Each row was made from one walk, in order. Every step used is in the known rows, and no mark comes twice. Write each row's walk.
Known rows:
kekob -> tuno -> rukek -> zifid: [-4.08 -0.75  1.23  1.03  1.58 -1.26  0.09  2.63 -1.56  4.11  2.99  0.56
 -0.61  0.16  1.95 -2.21  2.47 -0.40 -2.52 -0.94]
gofu -> zifid -> rukek -> tuno: [ 0.88 -1.26 -1.24 -0.41  2.55 -0.09 -2.29 -1.30  0.38 -3.49  1.23 -2.07
  2.47  3.08 -0.94  2.67 -0.57  0.57  1.77  3.00]
kekob -> furad -> gofu: [ 3.45  0.20  0.76 -0.68 -2.20 -0.53  2.02 -0.13 -3.92  3.58 -2.84  2.09
  0.27 -2.02  3.18  0.27  0.47 -1.91 -1.53 -3.14]
zifid -> rukek -> furad -> gofu: [-0.76  0.42  0.10  2.29 -1.07  2.15  0.42 -2.62  1.40 -1.06 -1.99  0.91
  0.07  1.93 -2.36  0.42 -1.27  1.30  1.72 -2.02]
tuno -> gofu -> furad: [ 0.18  1.93 -1.31 -3.38 -0.69 -1.43  0.65 -3.09  0.60 -2.70 -0.24  0.81
  2.03 -0.85  0.62 -0.87 -2.42  0.58 -0.82  1.35]
zomav -> zifid -> rukek: [ 1.62  1.00 -1.80  1.43 -1.66  1.11  0.41 -2.80 -0.27 -2.22  0.28  6.35
 -3.27 -0.94 -1.53  2.22 -1.44  2.33  0.67  0.71]
gemed -> kekob -> tuno -> rukek -> furad -> gofu -> zifid: [ 0.31  1.56  4.71  3.57  0.22 -1.56 -1.45  0.42 -2.03  2.49 -2.07 -1.96
 -1.57 -0.78  0.94 -0.28  0.47 -2.25 -0.64 -2.01]
rukek -> furad -> gofu: [-1.24 -1.32  0.00 -0.11 -3.28  0.23  2.32  1.15 -0.62  0.65 -3.72 -2.37
 -0.05  0.11  0.49  1.11 -0.66  0.07  0.07 -1.73]
furad -> gofu -> zifid -> kekob -> tuno -> rukek: [ 1.92 -1.71  2.36  2.05  0.31  1.49 -1.69  0.14 -2.10  1.80 -2.11 -0.98
  2.04  0.45 -0.99  1.43 -2.00 -1.96 -1.43 -2.37]
tuno -> rukek -> furad -> gofu: [-2.11 -0.87  0.95  0.61 -1.35  1.44  0.39 -1.15 -3.64  1.92 -1.06  1.56
  1.05  1.69  0.04  1.13 -1.74  0.90 -0.77 -2.41]
gemed -> rukek -> tuno -> gofu -> zifid -> kekob -> furad: [ 1.16  3.36 -2.33 -4.12 -0.82 -1.38  0.10  0.65  1.58 -0.05  2.63 -1.47
  1.32  1.41  1.68 -3.06 -0.27 -3.10  1.91  3.59]
gofu -> zifid -> kekob -> tuno -> rukek: [ 0.77 -1.82  1.95  0.43  4.53  1.49 -0.21  1.21  0.14  1.19  0.04 -2.43
 -0.35 -0.76 -1.97  1.55  0.49 -0.89 -0.70  1.70]
zomav -> furad -> gofu: [ 1.31 -3.03 -2.82 -0.13 -1.48 -0.20  0.78  1.59 -1.39 -0.62 -3.89  4.62
 -3.42  0.02  2.72  3.50  0.00  1.86 -0.06 -2.12]
tuno -> rukek -> zifid: [-3.52 -0.54 -1.70  0.59 -1.06 -0.05 -0.93 -0.31 -2.23  1.72  4.03  2.49
  0.70  2.63  1.01 -0.09  0.15  2.42 -2.22 -2.31]
rukek -> tuno -> gofu -> zifid -> kekob: [-1.04 -0.68 -1.84 -2.68 -0.93 -1.14 -2.33  0.11  0.83 -4.35  2.48 -4.03
  4.85  2.42  0.13 -0.41 -0.60  0.68  1.17  3.18]
kekob -> tuno: [-1.34 -1.38  0.20  0.17  1.51 -1.54  3.08  3.30  0.91  2.00 -1.46 -0.59
 -3.40 -2.12  2.67 -0.97  2.28 -1.86 -2.11  1.80]
rukek -> tuno -> gofu -> zifid -> kekob -> furad: [ 0.15  0.11 -0.49 -3.62 -0.10 -1.36 -2.00  0.08 -0.80 -2.36  2.64 -3.69
  5.29  1.21  0.74 -0.97  0.56  0.08  1.49  2.45]
zomav -> zifid: [ 1.34 -0.34 -2.32 -0.62 -3.11 -0.55  1.90  0.15 -1.65 -1.13 -0.72  4.25
 -3.80 -2.42  0.95  2.76 -0.90  1.41 -0.97  1.43]
zomav -> furad: [ 0.12 -3.07 -3.82 -1.49  1.21 -0.39  2.23  2.10  0.27 -1.32 -2.21  4.31
 -5.63 -0.80  2.57  3.61  1.81  3.06  0.34  0.96]
kekob -> furad -> gofu -> zifid -> rukek -> tuno: [ 3.87  0.13  1.76 -0.84  0.02 -0.49 -1.56 -0.95 -4.27  1.76 -1.07 -0.12
  4.01  0.31  1.47  0.91  0.29 -1.95  0.86 -1.81]
zifid -> kekob -> tuno -> gofu: [-1.17  0.19  0.64  0.74  0.69  1.16  1.69  1.00  3.86  0.00  0.03 -0.84
 -1.63 -1.95 -1.50 -3.15  1.05 -0.35 -0.92  0.56]
gemed -> kekob -> furad: [ 3.28  2.60  1.19  1.40 -1.92 -2.00  1.49 -0.43 -0.70  1.24 -2.26  1.55
 -4.25 -2.87  2.64 -0.65  2.45 -0.92 -0.90 -1.41]
zifid -> rukek -> tuno: [-1.41 -0.88 -2.12  0.89 -0.59  0.26 -1.25 -0.83  2.37 -3.92  0.95  1.87
  0.98  3.22 -0.93 -0.87  0.75  1.74  1.45  1.81]

Write each row's walk:
[ 1.74 -3.17 -1.77 -0.30  0.81 -0.18 -2.75  0.71 -1.71 -2.38 -2.04  2.44
  0.29  2.33  1.02  4.23 -0.13  1.89  2.35 -0.75] | zomav -> furad -> gofu -> zifid -> rukek -> tuno
[-1.48  2.07  1.83 -0.47  4.55 -0.75  0.23 -1.78  0.33  0.75  1.65 -3.87
  1.16 -0.19  0.19 -0.56 -0.38 -1.38  1.03  1.92] | kekob -> tuno -> gofu -> zifid -> rukek -> furad
[ 3.17 -0.44 -0.43  2.19 -0.58  0.97 -1.68 -3.17 -1.44 -0.99 -2.06  0.12
  2.19  2.35 -0.41  3.37 -3.62 -0.94 -0.12 -2.13] | furad -> gofu -> zifid -> rukek
[ 0.07  2.92 -1.27 -1.13  2.66  0.57 -0.81 -6.07  0.12 -2.63  2.49 -2.49
  2.87  2.30 -1.00  2.04 -3.54  1.15  1.97  1.36] | tuno -> gofu -> zifid -> rukek -> furad
[-0.55 -0.50  0.15  0.59 -3.72  0.45 -0.23  2.68  0.74  2.78  1.42 -0.73
  1.08 -0.51 -0.71 -2.72  2.80  0.96 -0.90 -4.93] | rukek -> zifid -> kekob -> furad -> gofu
[ 0.61  1.62 -0.62 -1.45 -2.35 -0.69 -2.46 -2.60 -0.53 -4.49  1.55  4.78
  1.87 -0.22 -2.12 -0.35 -1.51  2.35  2.12  2.03] | zomav -> zifid -> rukek -> tuno -> gofu -> furad
[-0.29  2.12  0.80  0.15  4.35 -0.93 -0.18 -2.47  0.25  0.24  1.95 -1.96
  0.90  0.13  0.95 -0.40 -0.99 -1.71 -0.10  1.80] | kekob -> tuno -> gofu -> zifid -> rukek
[-1.69  1.31 -2.47  0.23 -0.79  0.05 -2.08 -3.59  2.04 -4.72  2.84  1.64
  2.96  3.89 -0.71 -1.62 -1.06  1.90  1.80  1.50] | zifid -> rukek -> tuno -> gofu
[-0.49  1.27  0.48 -1.15  3.39 -2.00  0.84 -0.59 -0.61  0.95  1.35 -3.31
  0.58 -0.92  2.58  0.00 -0.60 -2.27 -1.14  2.25] | kekob -> tuno -> gofu -> zifid
[ 0.05 -1.45  0.67 -0.79 -1.16  0.02  1.10  0.75 -1.77  0.58 -3.22 -4.72
  1.41  0.42  0.10  3.15 -1.38 -0.57  0.69 -0.83] | rukek -> furad -> gofu -> zifid
[-1.53 -1.74  1.94  1.84  1.81  2.30  1.28  2.29  2.09  1.83 -0.50  1.42
 -2.60 -1.57 -2.24 -2.31  2.03  0.00 -1.60  0.05] | zifid -> kekob -> tuno -> rukek
[-0.20 -0.63  3.19  1.46 -2.13  1.88  0.25  1.90 -1.60  2.02 -1.40  2.79
 -1.99 -3.23 -2.91 -0.44  0.17  0.59  0.05 -1.40] | zomav -> zifid -> kekob -> tuno -> rukek -> furad -> gofu
[-1.96 -1.71  3.56  2.14  0.36  2.63  0.86  2.60  1.10  2.76 -1.89 -0.32
 -0.89 -1.35 -2.88 -2.53  1.46 -0.37 -0.74 -1.85] | zifid -> kekob -> tuno -> rukek -> furad -> gofu
[ 2.37  2.23 -0.45 -2.17  1.92  0.63 -0.04 -3.69 -0.58 -0.68  1.86 -2.08
  2.32 -0.60 -0.32  0.91 -1.78  0.01  0.43  0.65] | tuno -> gofu -> zifid -> kekob -> furad
[ 0.06  1.75 -1.96 -0.08 -2.80 -0.26 -1.93 -3.07 -0.63 -4.13  2.62  4.75
  0.79  0.89 -1.09  0.31 -1.68  2.52  1.91  1.69] | zomav -> zifid -> rukek -> tuno -> gofu
[ 4.70 -0.01  1.35 -1.34 -0.12 -0.69  0.79 -0.61 -5.03  3.49 -2.35 -0.31
  1.70 -1.66  2.88  2.31 -0.27 -2.57 -0.86 -2.28] | kekob -> furad -> gofu -> zifid
[ 1.18  2.98 -2.29 -0.54  2.40  0.36 -1.25 -6.67  0.05 -3.15  2.90 -0.58
  2.54  2.53 -0.20  2.19 -4.06  0.77  0.84  1.18] | tuno -> gofu -> zifid -> rukek
[-1.74  1.92  2.33  3.81 -0.95 -2.36 -1.18  1.39 -0.03  2.27  1.07  0.52
 -3.20 -0.56  1.85 -2.65  2.55 -0.66 -2.07 -2.19] | gemed -> kekob -> tuno -> rukek -> zifid
[-0.05  2.69 -3.68 -3.27 -1.64 -1.18 -0.21  0.67  3.21 -2.05  2.56 -1.76
  0.92  2.70  1.06 -2.46 -1.44 -2.38  1.63  4.24] | gemed -> rukek -> tuno -> gofu -> zifid -> kekob
[-2.87 -1.43 -2.20  0.82 -3.03  0.53  0.29  3.03  3.80 -0.14  2.37 -1.45
 -0.84  0.59 -1.57 -1.93  2.54  2.56 -1.10 -2.21] | rukek -> zifid -> kekob
[-1.89  3.68 -1.36 -2.09 -1.57 -1.35  0.84  2.61  5.13  1.92  2.76 -0.64
 -1.21 -0.26 -0.34 -6.08  0.90 -2.23  0.05  0.55] | gemed -> rukek -> zifid -> kekob -> tuno -> gofu -> furad
[-0.65  0.05  1.98 -0.58  1.14  0.74  1.20  1.41  3.99 -0.29 -1.14 -0.86
 -0.55 -3.09 -2.52 -3.85  1.29 -0.50 -0.63  0.97] | zifid -> kekob -> tuno -> gofu -> furad
[ 2.11 -3.54  0.07  0.16  1.99  0.45 -0.51  3.08 -0.79  0.57 -3.62  1.11
 -2.55 -1.05  0.59  3.39  0.93  0.51  0.74 -1.38] | zomav -> furad -> gofu -> zifid -> kekob -> tuno
[ 0.85  1.02  0.16  1.56 -3.00  1.43  0.07 -2.32 -1.22 -1.19 -1.19  4.13
 -1.49 -0.68 -2.44  1.99 -1.86  2.01  1.78 -1.13] | zomav -> zifid -> rukek -> furad -> gofu
[ 1.29 -2.08  1.14  0.05  3.77  0.79  0.73  2.33  1.79  0.39 -1.07 -4.06
 -1.26 -1.66 -1.61  1.56  1.12 -1.27 -0.44  2.27] | gofu -> zifid -> kekob -> tuno
[-1.85 -1.16  3.84  0.52  3.05 -0.15  0.12  1.65 -3.59  4.28 -0.82 -2.18
  0.80 -0.34  0.86  0.39  0.34 -2.06 -0.94 -0.43] | kekob -> tuno -> rukek -> furad -> gofu -> zifid
[-0.85 -2.01  0.91  1.37  0.83  1.42  2.60  3.67  4.16  0.81 -1.89 -0.67
 -3.63 -2.75 -1.69 -2.35  2.85 -0.51 -1.33  0.87] | zifid -> kekob -> tuno
[-3.68 -1.45 -0.20  1.18 -1.31 -0.19  0.45  4.89  3.82  1.76  2.29 -2.51
 -1.25 -0.70 -1.07 -3.47  3.99  0.96 -1.36 -1.80] | rukek -> zifid -> kekob -> tuno
